What can hang from each mark:
nuror: meges
lovu: pusazaf tative vokab
govaz: meges
meges: pusazaf
duduf: tative
pusazaf: duduf lovu meges
tative: sozen
vokab: duduf

Known rows, with every way that one mark hangs from another:
[nuror [meges [pusazaf [duduf tative]]]]: [-36.4   5.3  -0.3  -7.2   4.0   7.7  10.7   0.6  -1.9 -54.9  10.8   8.5
  -0.1   0.1  45.4  -4.1 -13.2  11.9 -20.3 -17.3 -12.0]
[meges [pusazaf [duduf [tative sozen]]]]: [-16.3  37.0  -5.2  -5.4   4.4 -22.5   7.7  -1.7   2.3 -14.3  20.3   6.8
  -3.9  -9.2   6.0  -1.0   8.4  10.0 -29.9  -9.6  -5.8]
[govaz [meges [pusazaf duduf]]]: [-17.2   3.8   6.1  -3.3  -3.4  -9.2  -8.4  -3.2 -18.5 -15.5  27.1  17.5
 -13.7  -1.8  -5.2  -7.9   4.8  -1.4 -23.1 -11.9 -13.9]
[pusazaf duduf lovu]: [ 12.9  11.9  -7.2   4.2 -14.1  17.7  43.0  10.8   3.6  15.1  37.1   1.6
  -1.1   8.9   5.4  -4.2   7.4  21.0 -12.4   4.1 -12.2]
[pusazaf duduf [lovu vokab] meges]: [ 16.4   8.8 -15.4  29.1   5.3  31.7 -32.4   9.2   2.3  40.0  27.6  -1.6
   2.2  -3.0   6.8  -9.1  -1.5  19.9 -11.1   4.0  -5.9]
[meges [pusazaf [duduf tative] lovu]]: [-31.1   4.2 -15.5  -4.2 -11.1   9.2  70.5   3.6  -3.3  -4.6  33.2  -5.4
   1.8   3.3  -4.4   1.0 -18.1  -0.8 -36.3 -11.9 -13.4]
[govaz [meges [pusazaf duduf [lovu tative]]]]: [-16.6 -17.6  10.0  -7.3  24.7   5.8  36.3   4.3  -9.4  23.0  13.5  -1.1
  -1.9  14.8 -37.7  -3.6  -2.8 -20.9  -8.4   1.7  -8.2]
[nuror [meges pusazaf]]: [-17.4   2.2  11.6 -17.0 -25.9  -3.6 -11.4   4.3  -9.9 -49.7 -26.2  24.1
  10.9  -1.6  14.7  -1.1  -1.5  11.2   1.3 -14.6  -3.6]
[meges [pusazaf [lovu [vokab duduf]]]]: [  0.3 -23.8   4.4 -21.7 -17.2  17.9 -14.8  -6.4   7.4  -0.8 -12.6   4.4
  10.0  -1.3 -14.7   3.2  -4.0 -23.3  -4.9   1.1   6.1]
[meges pusazaf]: [-11.9  30.6  -0.8 -14.5 -42.6 -24.1  16.4  -3.8 -11.3 -28.1  -5.1  18.6
   4.8  -8.3 -16.1   2.3   0.8   4.8  -6.1 -10.9  -1.2]
[nuror [meges [pusazaf duduf lovu]]]: [-22.3 -17.4   3.9  -6.0  -2.1  51.6  19.7  27.5  10.2 -11.0  10.1  18.6
  18.3   7.6  13.5  -5.3  -4.4  14.7 -35.4  -9.7 -13.0]
[meges [pusazaf [duduf tative]]]: [-26.9  34.4 -11.7  -4.5 -12.1 -14.1  38.3  -7.1  -3.8 -32.1  31.0   3.7
  -5.3  -6.2  11.2  -0.4 -11.9   4.2 -25.5 -15.5  -9.4]
[pusazaf duduf lovu meges]: [ 21.5   7.2 -18.0  23.7  22.0  21.7  29.1   1.0   2.3  37.7  34.2  -3.0
  -0.2   4.3  -4.7 -13.0  -4.8  29.5 -15.8  -7.1 -15.0]
[tative sozen]: [ 27.3  36.9   4.5  -9.4 -18.0 -42.6 -18.9  -9.4  -7.6  -3.3  -6.5  13.2
  -7.0  -6.1  -6.1  -0.4  29.3  20.7  19.8   4.3   2.3]
[lovu [pusazaf duduf meges] tative vokab]: [ 36.0  15.5  -5.6  47.5  49.3   8.4 -38.8  16.7  24.6  23.0   0.2 -11.9
  -7.1 -18.4  14.3  -3.7   2.2  28.5  11.5   7.8  14.3]
[nuror [meges [pusazaf duduf [lovu vokab]]]]: [-27.9 -20.7   8.2  -0.7 -18.6  58.1 -37.2  34.5   6.4  -7.1   0.4  20.8
  21.3   0.9  24.7  -2.0  -3.3   4.1 -32.6  -0.7  -3.9]
[pusazaf [duduf tative] [lovu vokab] meges]: [  1.6   1.2 -21.0  28.8  16.3  11.5  -5.3 -10.9  -5.2  23.0  31.3 -19.1
  -9.8  -0.9  22.0  -5.5 -16.1   2.8  -9.1  -1.3  -9.1]
[govaz [meges [pusazaf [lovu tative]]]]: [-17.3 -20.9  13.8 -17.0  -0.7 -23.0  43.4 -11.7 -27.1  11.5 -15.3  -3.4
  -4.4  17.3 -54.7   3.5  -3.7 -40.2  17.2   0.9  -3.4]
[lovu [vokab duduf]]: [ 30.0   3.1   7.4 -14.1  -7.9 -15.7 -56.1 -23.8   1.7 -25.3  -7.5   2.8
 -11.6  -4.2  22.0  -0.5  12.2  -1.6  35.5   8.9  10.5]
[duduf [tative sozen]]: [  7.7  28.8  -2.9  -8.2  -9.3 -62.9  -0.8 -32.4 -15.3 -20.5  -4.9  -2.5
 -17.8  -0.5  11.8   3.9  13.8   5.0  24.1   0.2  -1.9]

Rows:
[-42.2 -23.4  -4.3  -5.0   2.0  30.4  36.8   7.8  -2.1 -26.8  15.1   0.9
   6.3  10.9  26.1  -2.1 -20.0   1.4 -32.2 -13.3 -15.9] | [nuror [meges [pusazaf [duduf tative] lovu]]]
[ 40.1  17.3   9.9   7.4  20.1 -37.3   1.7   7.1  15.3   7.9 -31.9  -4.9
  -6.7  -8.5 -11.1   8.2  30.4  19.3  30.0  12.6  16.6] | [lovu pusazaf [tative sozen]]
[ 23.4 -24.5   4.0 -15.1 -10.0   8.6 -26.3 -14.8   4.6   4.0  -2.3  -5.0
  -4.4   6.0   1.8   1.9   6.0 -11.9  23.8  12.7   5.3] | [pusazaf [lovu [vokab duduf]]]
[-19.5   6.3   7.7  -5.7  -1.8  26.3  -8.6  18.7   6.0 -37.7   5.4  25.6
  10.8  -3.3  24.7  -7.2   0.8  26.7 -23.0 -14.0  -8.4] | [nuror [meges [pusazaf duduf]]]
[  7.1   4.7 -24.2  20.2  31.7   4.3  50.6 -18.7  -3.0  20.4  41.4 -19.9
 -11.5   8.0   7.9  -8.5 -18.4  16.4 -12.6 -10.4 -19.2] | [pusazaf [duduf tative] lovu meges]
[-36.8   8.5 -12.3   2.0 -27.3  15.9  14.3   9.8  -4.9  -0.5  22.7  -2.9
   6.8  -2.4   6.9   3.6 -15.5 -14.9 -34.1  -2.2  -5.2] | [meges [pusazaf [duduf tative] [lovu vokab]]]
[  4.9 -16.0  11.2 -25.8   8.7   9.0   0.8  -2.2  13.4   9.1 -27.7  -5.6
  10.1   3.6 -36.7   6.1  -3.6 -35.9  21.6  10.2  15.9] | [meges [pusazaf [lovu tative [vokab duduf]]]]
[ -1.9  12.8  13.6 -13.3 -13.1 -14.1 -18.2  19.3  -2.6  33.8 -37.2   8.1
  19.0  -1.9 -51.8  10.0  16.8 -22.5  10.6  15.0  18.0] | [meges [pusazaf [lovu [tative sozen] vokab]]]
[ 24.2  11.0   6.6  18.5 -11.0 -27.4 -20.6   9.9   6.6  -7.8 -30.4  -7.2
  -6.5 -14.5   8.7  10.7  11.5   2.5  37.9  17.1  22.5] | [lovu pusazaf tative vokab]
[-24.1 -21.9  16.9 -12.2 -18.3  18.4 -16.0  23.3  -4.8  -6.8 -45.5   7.5
  20.7   5.0  -8.6   7.2  -5.1 -24.0  19.2   7.7  13.2] | [nuror [meges [pusazaf [lovu tative vokab]]]]
[ 26.8   4.6 -10.3  38.4   1.8 -14.1 -56.7  -3.1   3.4   1.3 -14.6  -2.4
  -7.2 -26.1  22.6  -0.8   1.0  25.5   6.2  -3.4   8.6] | [lovu [pusazaf meges] vokab]
[-29.4 -30.6   7.9 -10.5 -43.5  -7.7 -36.6  -9.9 -30.0   5.2  -9.5   9.4
  -2.3   1.7 -27.5   3.5  -3.4 -38.2  -9.1   2.3  -3.6] | [govaz [meges [pusazaf [lovu vokab]]]]
[ 22.4   3.2  -4.0  17.0   7.6  -7.1  -9.9  -5.3  -8.9  40.4 -19.3 -11.8
   1.1   3.3 -26.5  -0.2  -3.6  -8.4  37.9  11.2  11.4] | [pusazaf [lovu tative vokab] meges]
[-19.0 -24.8  -3.9 -24.3  -7.4   2.7   1.9 -24.4   0.0 -16.6  -5.7 -13.2
  -0.6   2.2   2.6   6.8 -17.5 -37.9  -3.3  -2.2   1.8] | [meges [pusazaf [lovu [vokab [duduf tative]]]]]
[-17.9 -15.4  14.5 -18.7  -0.9  11.5  40.6  12.9  -3.1  -9.9 -38.0   4.7
  17.4  14.5 -17.4   4.8  -6.9 -11.4  12.2  -0.6   3.4] | [nuror [meges [pusazaf [lovu tative]]]]
[ 54.1 -15.3   4.6  21.3  70.0  -8.7 -43.2 -16.4  27.5   6.7 -33.0 -20.9
 -12.5 -15.1   9.2  -0.2   0.7   3.2  43.2   5.2  21.4] | [lovu [pusazaf meges] tative [vokab duduf]]
[-23.4 -24.3   6.1 -17.8 -22.7  23.6  21.6   9.9  -9.7 -19.2 -21.5  15.1
  16.8   9.0  -2.9   1.1  -7.3   0.2 -13.1 -10.5  -7.8] | [nuror [meges [pusazaf lovu]]]
[-39.9 -29.6  -3.7  -5.7   0.3  -4.2  43.6 -15.4 -21.5  -2.8  37.2  -9.8
 -15.6  13.9  -4.7  -2.2 -17.2 -23.5 -30.7 -11.7 -21.8] | [govaz [meges [pusazaf [duduf tative] lovu]]]
[ 29.8 -29.8 -11.1  24.0  49.0 -18.3 -39.0 -34.5  15.0 -20.4  -7.9 -27.6
 -21.9 -17.8  42.3  -1.9 -14.9   3.2  17.6  -6.6   7.5] | [lovu [pusazaf meges] [vokab [duduf tative]]]
[ 38.7 -19.4   4.9   5.7   8.6  -4.2 -51.4  -9.0  24.1 -21.1 -16.7  -6.6
 -12.9 -16.0  32.0   4.3  11.3  10.6  17.6   7.6  14.9] | [lovu pusazaf [vokab duduf]]
[12.8 13.7  2.6  9.4 -4.1 15.1  5.2 22.0  5.7 30.5 11.5 -7.1  1.6  9.3
 -4.0  3.0  8.7 -1.8 19.0 23.6  8.0] | [pusazaf duduf [lovu tative vokab]]
[ 10.7  39.4  -5.4   0.3   9.6 -31.8   0.8 -12.1   1.3  -9.4  26.5  -3.2
 -17.2  -0.5  27.0  -2.2  19.0  21.8   0.7   0.1  -6.9] | [pusazaf [duduf [tative sozen]]]
[ 22.6  11.3  11.6  -5.2 -10.9 -16.6 -26.2   9.6  -1.8  38.4 -28.5  -3.6
   4.2   5.8 -27.2   8.0  26.1 -13.8  39.5  27.1  18.6] | [pusazaf [lovu [tative sozen] vokab]]
[ 38.2  12.2  -1.4   7.7  41.4 -24.1  17.9  -5.1  -0.7  52.1 -19.9 -12.6
   1.8   8.4 -45.5  -3.5  13.4   8.8  31.1   6.6   4.7] | [pusazaf [lovu [tative sozen]] meges]
[-11.9  13.7  -8.3  -3.8 -18.7  26.6  47.7  21.7   5.3  11.3  27.7  13.2
  12.5   3.0 -20.1  -1.9  -3.3  12.2 -40.6  -7.1 -10.7] | [meges [pusazaf duduf lovu]]
